In the rows, zero is written as 128.
Known rows, with every way that one mark hangs from another:
lugip(bito sifar(bemefu)): [117 131 143  88  98 103 124 122 126 138 143 159  95 144 165 106 132 140
 120 135 158 138 136 147 129 122 145 130 110 128 139 146 139 145 137 161
 125 110]
bito(lugip(pamos(dete ditok))): [131 106 168  93 147 126 126 131 128 133 128 122 102 120 123  64 148 117
 124 162 158 156 149 163 143 120 135 150 117 126 118  99 134 135 150  98
 130 114]
bito(lugip(pamos(dete))): [131 106 162 104 143 120 127 127 126 139 130 134  99 122 120  73 159 117
 126 160 129 159 146 161 121 122 138 143 116 130 115 103 135 138 153 102
 129 129]
bemefu(sifar): [123 129 159 163 110  91 126 131 117 129 159 164  93 160 145  83 158 133
 116 150 120 149 145 114 141 112 157 124 114 133 150 142 109 152 150 116
 145 116]
lugip(sifar(bemefu)): [118 133 155 119 109 100 129 132 124 130 149 164  98 137 171 105 133 130
 120 142 129 148 143 132 130 120 151 127 108 130 142 127 136 150 138 129
 126 119]
buto(pamos(dete(sifar) ditok)): [124 133 180 119 125 166 120 138 147 142 127 111 128 120 123  55  95 110
 114 157 185 116 117 127 170 117 155 158 112 125 131 136 133 125 151  96
 114 130]
binok(zilabe(sifar(bemefu))): [153 157 136 187  95  94 130 126 121 128 138 210 109 116 162  98 144 118
 124 139 130 148 171 111 143 120 147 145 132 128 149 135 146 163 129 109
 163 136]
bito(lugip): [133 115 170 129 121 109 128 123 124 147 133 140 104 121 132  72 194 117
 128 159 163 144 174 150 131 125 140 129 112 131 120 112 136 147 143  95
 148 129]
buto(pamos): [127 139 167 111 114 138 125 127 135 147 132 135 111 133 140  69 144 108
 121 143 158 127 155 115 157 120 153 137 106 131 128 136 132 137 148  96
 114 129]
pamos(ditok zilabe(sifar)): [127 123 152 146 134 126 127 139 134 125 118 153 112 119 126  82 126 124
 122 156 185 120 139 125 208 121 159 162 108 117 143 124 140 136 136 105
 122  61]
bemefu(sifar(lugip(pamos(dete(bito))))): [136 130 118 152 124 116 120 138 124 124 155 131  95 166 130  80 116 119
 114 155 115 159 150 143 121 111 148 121 116 129 139 122 105 140 158 117
 128 125]
bemefu(sifar(lugip(bito pamos))): [132 133 109 125 120  95 121 132 120 125 158 136  90 175 132  78 134 128
 117 144 129 158 161 146 130 116 142 121 117 132 138 131 107 142 154 133
 129 113]
lugip(bito pamos sifar(bemefu)): [112 123 129  42 123 105 120 124 123 119 143 157  86 152 166 117 113 142
 121 129 126 165 118 163 127 120 137 137 114 129 136 128 132 137 143 172
  98 104]
zilabe(binok(duni) sifar(lugip(pamos))): [166 123  88  92 149 121 124 123 147 111 113 215 118 141 143 116 129 120
 126 123 127 144 162 116 135 133 148 135 140 126 127 124 144 160 134 114
 148 131]
sifar(lugip(bito pamos(ditok))): [138 139  97  90 126 107 122 130 128 122 137 107 104 148 124  68 109 122
 120 147 172 157 181 164 156 124 131 129 117 122 122 112 133 139 146 113
 122 113]
buto(pamos(dete ditok zilabe)): [119 128 165 103 135 166 123 143 143 147 120 121 114 123 108  67  96  99
 116 158 171 108 125 126 182 114 161 163 107 121 129 147 131 123 151  91
  96  96]
lugip(pamos): [121 128 149 108 140  95 128 136 123 117 137 153  96 139 140  90 122 131
 123 143 105 174 140 129 148 122 146 137 116 129 133 102 133 147 149 101
 115 123]
buto(pamos(dete(sifar))): [123 133 173 131 118 160 122 135 147 154 128 128 123 124 117  63 100 107
 116 152 147 120 114 127 140 120 159 149 110 131 125 135 133 129 155  99
 115 150]
lugip(pamos(dete ditok zilabe)): [114 117 152  94 158 127 126 146 131 114 125 139  99 129 107  84  74 124
 117 158 117 154 116 139 174 116 153 162 116 120 136 117 133 133 152  97
  95  89]
buto(pamos(ditok zilabe(binok(duni)))): [128 120 156  50 137 165 123 134 146 132 122 161 117 134 131  98 130 111
 119 139 187 109 143 103 195 119 157 148 119 122 127 162 134 136 138  86
  97  98]
buto(pamos(zilabe)): [122 130 155 100 123 147 124 134 140 148 127 142 110 134 122  80 142 106
 122 144 149 116 143 120 167 121 159 141 104 130 126 145 132 132 147  95
  93 112]
bemefu(sifar(lugip(pamos(ditok zilabe)))): [133 129 113 131 130 104 124 143 123 119 159 132  92 167 128  81 128 122
 116 154 130 156 162 139 151 110 147 125 115 128 141 129 105 140 151 113
 120  98]
dete(sifar(bemefu)): [123 130 176 164 105 120 124 135 138 130 151 170 136 135 139 116 114 130
 118 150 133 148 125 126 127 119 158 129 114 131 144 137 131 149 130  89
 142 159]
buto(pamos(dete)): [123 136 169 125 121 146 125 135 140 154 124 129 111 128 119  61 114 100
 117 148 136 120 133 122 144 116 157 149 108 130 128 139 133 132 155  97
 116 136]
pamos(ditok zilabe(sifar(bemefu))): [127 123 157 145 132 128 127 143 132 124 122 164 117 124 131 109 123 118
 122 155 175 121 147 126 201 115 161 161 106 117 148 136 136 137 128  97
 120  60]
pamos(dete ditok zilabe): [116 122 167 143 139 138 128 149 135 136 119 137 111 118  91  77  76 116
 113 173 154 118 122 127 187 114 162 166 113 115 140 145 138 135 146  85
 114  81]
bemefu(sifar(lugip(pamos(dete zilabe)))): [132 128 110 143 133 102 124 140 126 127 156 136  92 167 117  82 120 118
 114 154 100 154 150 142 130 114 151 126 115 130 139 132 106 139 156 114
 119 111]
lugip(pamos(dete(bito))): [121 123 159 125 139 130 122 143 129 119 126 141 101 132 126  84  78 123
 117 154 100 169 111 137 132 119 151 142 117 126 131 102 133 140 157 102
 115 137]
binok(duni zilabe(sifar)): [159 141 120 155 114 125 126 124 114 118 128 232 109 111 157  94 148 127
 125 137 132 143 180  83 139 135 140 149 162 126 148 123 152 166 123 119
 179 146]
bito(lugip(pamos sifar(bemefu))): [128 104 152  69 137 111 126 126 124 132 142 141  95 129 155  98 174 122
 128 150 135 163 152 173 121 122 132 133 113 132 118 103 132 137 144 127
 117 117]
zilabe(sifar(bemefu lugip(bito pamos))): [149 141 107 149 122 105 124 126 129 133 126 155 116 143 141 104 129 109
 125 131 132 149 166 156 131 122 145 141 108 127 136 112 132 140 136 130
 137 108]

Rows:
[127 114 190 174 112 170 114 139 145 143 129 139 133 119 115  98  91 117
 114 169 142 136 101 154 101 119 156 139 115 127 132 131 134 135 146  93
 143 171] => pamos(dete(bito(lugip) sifar(bemefu)))
[138 140  91  97 124 101 124 126 126 130 138 118 101 152 121  72 109 121
 121 143 145 160 178 162 133 125 133 121 116 126 121 113 134 143 149 117
 120 128] => sifar(lugip(bito pamos))
[133 133 112 118 122  98 121 135 120 120 158 129  92 171 136  78 132 128
 116 147 147 156 162 146 144 114 140 126 118 128 141 130 108 138 152 130
 128 101] => bemefu(sifar(lugip(bito pamos(ditok))))
[145 127 113 127 130 115 128 136 149 134 122 202 119 143 119 138 131 110
 123 134 121 124 153 126 152 122 167 135 110 125 133 161 136 153 131  93
 115  99] => pamos(zilabe(binok sifar(bemefu lugip)))
[128 126 159 138 124 185 117 140 149 151 107 136 117 122 112  78 107  99
 118 154 145 107 109 130 150 120 165 157 102 125 124 135 130 122 155 110
  98 116] => buto(pamos(dete(bito) zilabe(sifar)))
[119 120 124  95 141 126 121 132 131 137 110 156  96 137  99  94  91 130
 121 141 109 145  98 156 141 124 151 161 115 124 129 134 137 131 155 148
  98  92] => lugip(bito pamos(dete zilabe(sifar)))
[139 128 127 143 134 127 127 144 138 124 119 137 114 123 120  77 120 116
 122 158 185 120 163 137 202 123 154 155 109 116 136 118 138 135 137 102
 119  64] => pamos(ditok zilabe(sifar(lugip)))
[152 121 138 115 129 122 127 123 142 117 117 252 126 139 156 156 144 119
 125 118 118 131 147  91 134 127 162 143 134 127 145 161 141 166 119 101
 163 127] => zilabe(binok(duni) sifar(bemefu))
[110 120 125  59 131 114 119 128 131 125 131 134  83 139 137  76  85 146
 117 139 121 157  93 163 122 126 138 150 119 128 126 117 139 133 161 181
  98 109] => lugip(bito pamos(dete) sifar)
[121 126 165 121 123 182 118 140 144 153 115 129 114 127 107  78 101 103
 116 157 145 111 114 129 149 122 164 150 104 126 120 147 130 123 155  96
  90 126] => buto(pamos(dete(bito) zilabe))
[138 141 100  94 121 105 123 129 124 133 146 139 112 162 130 119 106 106
 120 133 125 161 184 167 118 118 138 121 110 126 131 134 125 144 133 105
 116 127] => sifar(bemefu lugip(bito pamos))
[168 143  92 154 115 124 127 121 116 120 131 215 110 116 149  84 143 122
 124 140 139 143 196  99 132 131 135 143 161 126 141 117 152 166 123 116
 177 150] => binok(duni zilabe(sifar(lugip)))
[126 114 158 135 127 156 120 146 155 138 111 181 112 130  96 119  76 119
 114 159 118 121  95 118 137 125 173 141 117 121 128 165 138 147 151  83
 109 129] => pamos(dete(bito) zilabe(binok))
[131 106 167 104 141 128 125 130 131 140 135 137 112 125 120  92 151 116
 125 158 128 158 139 168 114 121 139 143 116 131 119 111 131 134 147 100
 126 139] => bito(lugip(pamos(dete(sifar(bemefu)))))
[142 135 113 126 140 127 122 140 133 119 132 101 109 137 119  61  73 111
 116 159 147 160 165 159 145 119 138 132 116 120 122  95 133 138 152  93
 121 129] => sifar(lugip(pamos(dete(bito) ditok)))
[153 122 134 117 133 119 126 121 146 117 112 238 118 132 150 121 150 130
 126 123 133 131 143  90 145 134 159 141 137 127 138 142 145 170 129 112
 165 129] => zilabe(binok(duni) sifar)
[167 144  89 142 109 125 123 118 112 123 128 213 110 118 147  89 143 126
 124 137 148 140 194 103 131 133 134 145 161 125 141 125 152 165 124 129
 176 147] => binok(duni zilabe(sifar(lugip(bito))))
[122 128 164  88 127 157 125 139 137 139 125 127 112 130 128  76 133 106
 120 150 191 112 146 122 196 116 156 152 105 124 126 144 133 126 144  90
  94  90] => buto(pamos(ditok zilabe))
[162 159 100 177  91  96 127 121 123 131 134 182 106 120 150  69 137 124
 124 140 154 142 186 126 142 125 137 141 135 127 136 124 149 157 136 125
 163 135] => binok(zilabe(sifar(lugip(bito))))
[121 117 143 117 161 129 126 146 135 117 117 145 102 124 112  84  78 120
 119 154 119 149 109 140 175 118 154 171 115 119 134 111 134 130 151 111
 102  80] => lugip(pamos(dete ditok zilabe(sifar)))
[159 140 123 151 110 125 127 122 111 118 133 242 114 117 161 117 145 120
 125 134 123 143 180  87 132 128 142 149 158 126 152 132 148 166 115 111
 177 144] => binok(duni zilabe(sifar(bemefu)))
[117 122 166 112 148 131 124 143 135 110 136 140 116 131 126  91  64 123
 115 156 123 164 106 142 157 116 149 158 120 123 141 114 129 135 146  96
 116 122] => lugip(pamos(dete(sifar(bemefu)) ditok))
[119 107 115  29 156 120 125 138 137 105 135 187  88 141 151 121 108 143
 122 135 103 159 113 131 146 127 149 136 128 128 125 122 137 144 145 141
  81 104] => lugip(pamos(zilabe(binok(duni))) sifar)
[131 112 165 101 120 113 128 123 125 143 142 143 101 125 155  89 190 120
 127 154 157 145 160 161 123 121 138 129 110 132 121 115 135 143 139 118
 136 121] => bito(lugip(sifar(bemefu)))
[128 103 160  62 142 120 127 127 126 124 140 131  99 127 160  91 167 124
 126 153 164 159 151 175 141 119 130 139 113 127 120  99 131 134 140 122
 118 103] => bito(lugip(pamos(ditok) sifar(bemefu)))
[135 131 117 150 128  98 124 140 123 127 159 133  91 167 124  74 121 118
 115 153 105 159 154 140 126 111 146 124 116 131 138 126 105 141 157 116
 130 120] => bemefu(sifar(lugip(pamos(dete))))
[139 134  93 111 139 106 126 140 129 130 137 126 103 146 113  83 114 113
 122 150 116 160 179 153 141 125 143 122 112 126 121 106 132 144 147  93
 105 121] => sifar(lugip(pamos(zilabe)))
[140 147 110 128 103 103 126 129 121 149 146 140 116 157 128 113 118 104
 120 140 148 143 197 155 119 118 142 116 108 126 135 148 130 149 130 100
 137 131] => sifar(bemefu lugip(bito))
[131 105 163 110 143 128 123 129 132 137 132 133 109 122 118  76 151 120
 124 161 135 159 136 166 117 123 139 142 119 131 117 100 133 137 152 103
 129 139] => bito(lugip(pamos(dete(sifar))))
[151 144 109 176 110 102 125 125 131 140 120 142 111 132 134  66 141 121
 125 139 157 133 171 144 143 126 146 138 109 126 130 106 142 145 144 134
 155 112] => zilabe(sifar(lugip(bito)))
[132 133 125 124 113 125 119 132 139 129 150 143 134 149 128 115  94 125
 118 143 139 157 140 162 117 121 145 124 116 129 133 132 127 140 133 107
 124 156] => dete(sifar(bemefu lugip(bito pamos)))
[134 105 186 160 102 178 108 132 149 126 134 130 138 118 143  88 146 138
 120 170 195 145 112 160 119 129 146 123 117 128 119 103 135 134 145 101
 142 176] => dete(bito(lugip) sifar)
[129 131 152 116 125 152 125 136 140 149 121 156 115 133 130  96 142 102
 123 138 144 113 142 123 163 122 162 150  99 129 130 143 129 130 141 103
  97 102] => buto(pamos(zilabe(sifar(bemefu))))
[132 129 109 135 130  99 123 137 120 124 159 141  92 170 125  87 135 122
 117 150 112 157 161 139 136 114 148 121 115 131 140 130 107 143 152 115
 119 107] => bemefu(sifar(lugip(pamos(zilabe))))
[121 124 170 108 132 180 121 144 151 144 123 120 125 121 104  71  89 106
 114 159 178 106 107 130 179 116 161 162 110 123 127 144 131 120 149  93
  94 110] => buto(pamos(dete(sifar) ditok zilabe))
[167 129 101 112 133 123 127 123 146 122 121 229 129 144 148 146 139 108
 125 120 127 132 177 112 127 128 155 130 134 126 136 150 139 166 120 102
 161 132] => zilabe(binok(duni) sifar(bemefu lugip))
[115 118 150  93 137 136 121 144 129 116 136 147  96 136 157 114  74 128
 115 147  93 168  99 158 115 116 148 140 112 128 136 107 131 134 151 138
  97 128] => lugip(pamos(dete(bito)) sifar(bemefu))
[116 113 125  37 148 113 126 140 136 108 142 190  92 149 156 147 105 133
 121 132  88 161 114 144 138 118 153 135 115 128 131 140 131 144 140 130
  76  99] => lugip(pamos(zilabe(binok)) sifar(bemefu))
[116 123 140  71 137 101 127 135 123 114 149 160  92 142 170 116 113 131
 121 137  96 175 127 148 130 117 144 133 111 131 135 108 129 142 143 137
 100 113] => lugip(pamos sifar(bemefu))
[145 128 108 128 129 115 128 133 149 132 117 192 114 137 115 114 132 118
 124 138 131 124 149 125 158 127 163 135 114 125 128 149 139 154 139 101
 118 100] => pamos(zilabe(binok sifar(lugip)))
[148 133 149 138 119  98 130 126 148 127 120 231 122 139 157 141 140 117
 125 121 124 134 138 109 143 119 166 139 116 128 143 158 138 162 129 101
 153 120] => zilabe(binok sifar(bemefu))
[139 114 128 114 138 126 126 132 144 128 114 224 112 133 122 128 143 125
 125 137 125 121 137 101 159 129 167 144 127 125 132 152 142 156 133 103
 125 102] => pamos(zilabe(binok(duni) sifar))
